What can hang from each mark:
puti: radad tamop
zegup: radad vosim
radad: sufo vosim
sufo: puti radad vosim
tamop: puti
vosim: fefu zegup

Each row was made from one small tree. Brackets hold a mark, then the marks that hang from it, in alphabetical order. Every link used is in the known rows. Write each row's tree.
(in the rows, 128 means zero)
Known rows:
[puti [radad sufo] tamop]: [130 161  46  87 117  73 135 104 116 189 100 112  58 130 126 131  93]
[vosim fefu [zegup [radad [sufo puti]]]]: [107 113 166 150 125 153 113 115 184 108 154 126 192 114 107 123 120]
[zegup radad vosim]: [163 119 119 172  65 109 106 171  86 164 173 136 131 133 148 141 142]
[sufo [puti tamop] radad [vosim fefu zegup]]: [161 118 178 128 234 187 206 173 168 106 128 136 138  98 144 103 171]
[zegup [radad vosim]]: [129 140 111 138  57 112  72 153  69 131 139 109 109 128 152 166 130]
[sufo [puti tamop] radad [vosim zegup]]: [176 115 158 125 212 177 185 193 132 117 145 143 101 100 156 111 168]
[vosim fefu [zegup radad]]: [129 110 129 145 135 137 107 150 163  88 143 122 181 101 125 101 136]
[radad [sufo [puti tamop]] [vosim zegup]]: [ 97 142 157 128  95 128 107 114 131  92  77 114 122 144 147 144 131]
[zegup [vosim fefu]]: [150 110 133 153  97 116 138 163 112 128 126 129 137 162 141  89 159]
[puti [radad sufo [vosim fefu]] tamop]: [ 91 178  80 107 118  87 136  57 127 154  50  98  96 143 123 153 111]
[tamop [puti [radad [vosim zegup]]]]: [128 105  75 112 128  82  84  83 104 100 110 167 143 130 136 130 105]
[tamop [puti [radad vosim]]]: [133 114  66  97 107  70  90  89  78 137 117 159 115 143 141 147  94]
[tamop [puti radad]]: [154  99  52  84 124  67 107 116  98 158 148 169 111 130 134 120  81]
[vosim fefu [zegup [radad [sufo [puti tamop]]]]]: [106 134 158 140 140 138 140 118 201 117 125 123 187  99 124 134 114]
[tamop puti]: [150 103  85  86  96  80  88 154  97 132 129 154 119 134 159 115  98]
[puti radad]: [160 111  54  96 118  91 120 151  79 159 162 133  68 142 124  99 109]
[vosim [zegup [radad sufo]]]: [123 129 111 145  88 128  64 126 135 116 136 115 140 109 118 123 125]
[puti [radad sufo [vosim fefu zegup]]]: [ 90 139 102 138 122 122  92  45 131 101  79 110 132 149  92 118 133]
[sufo radad]: [180 100  94 122 118 133 105 169  79 147 148 122  74 143 154  95 155]

Write each row's tree:
[122 120 180 180  80 137 136 111 145 173 169 133 179 147 117 157 128]  [zegup [radad [sufo puti]] [vosim fefu]]
[111 131  93 107 175 114 113  52 154 125  98 151 155 116  90 122 104]  [tamop [puti [radad [sufo [vosim fefu zegup]]]]]
[113 145  86 118 161  98 151 103 141  97  69 121 128 118 136 117 130]  [puti [radad [vosim fefu zegup]] tamop]
[108 155 169 112 168 158 167 138 172 111  96 114 131 117 119 119 135]  [radad [sufo [puti tamop] [vosim fefu zegup]]]
[137 114 117 110 147 108 162 145 117 117 137 149 109 128 150 131 116]  [sufo [puti [radad [vosim zegup]] tamop]]
[141  80 183 157 156 177 132 131 129  78 138 139 158 147 144 108 173]  [sufo puti [radad [vosim fefu zegup]]]
[127 165 142  92 125 134 155 163 112 161 117 110  68 132 136 145 119]  [radad [sufo [puti tamop] vosim]]
[122 141 171 171  94 121 163 116 164 184 141 129 175 132 134 168 119]  [zegup [radad [sufo [puti tamop]]] [vosim fefu]]
[154 127 121  98 207 138 197 180 130 126 158 151  95  98 129 115 122]  [sufo [puti radad tamop] [vosim zegup]]
[ 90 161 161 137  82 123 125  99 142 151 108 106 150 127 140 194 109]  [zegup [radad [sufo [puti tamop]] [vosim fefu]]]
[123 131 161 120 133 166 118 152 120 110 141 122 104 136 110 113 139]  [radad [sufo puti [vosim zegup]]]
[140 102 151 116 216 168 186 155 146 103 175 150 138 116  97  93 137]  [sufo [puti radad] [vosim fefu zegup]]
[132 140 178 124 197 163 193 187 177 106 148 134 163  78 137 137 135]  [sufo [puti tamop] [vosim fefu [zegup radad]]]
[129 124 136 128  67 125  98 141 113 176 184 123 118 130 126 161  97]  [zegup [radad [sufo puti]]]
[149 120 138 176  88 120 130 150 123 153 158 131 167 132 135 134 146]  [zegup radad [vosim fefu]]
[113 147  95 121 169 140 126  84 136 128 110 114 109 125  77 104 134]  [puti [radad [sufo [vosim fefu zegup]]]]
[120 142 143 182  68 122 109  98 137 170 129 116 166 142 115 150 139]  [zegup [radad sufo] [vosim fefu]]
[131 156  71 103 127 119 116 107  82 175 130 112  51 139  92 127 118]  [puti [radad [sufo vosim]]]
[122 154 153 107 149 149 147 157 140 121 111 118  98 118 129 127 131]  [radad [sufo [puti tamop] [vosim zegup]]]
[138  90 127 124 131 127 128 140  95 105 170 152 116 147 128 118 123]  [sufo [puti [radad [vosim zegup]]]]
[105 139 152 144  47 128  79 115  91 152 149 112 122 143 133 190 113]  [zegup [radad [sufo puti] vosim]]
[ 80 144 176 132 117 137 128  93 166  81  61 110 157 143 136 135 134]  [radad [sufo [puti tamop]] [vosim fefu zegup]]
[162  91 188 143 219 206 172 168 147  93 162 141 145 118 123  89 180]  [sufo puti radad [vosim fefu zegup]]
[ 78 146 142 145  91 137  69  74 136  64  49  91 147 156 115 113 155]  [radad sufo [vosim fefu zegup]]
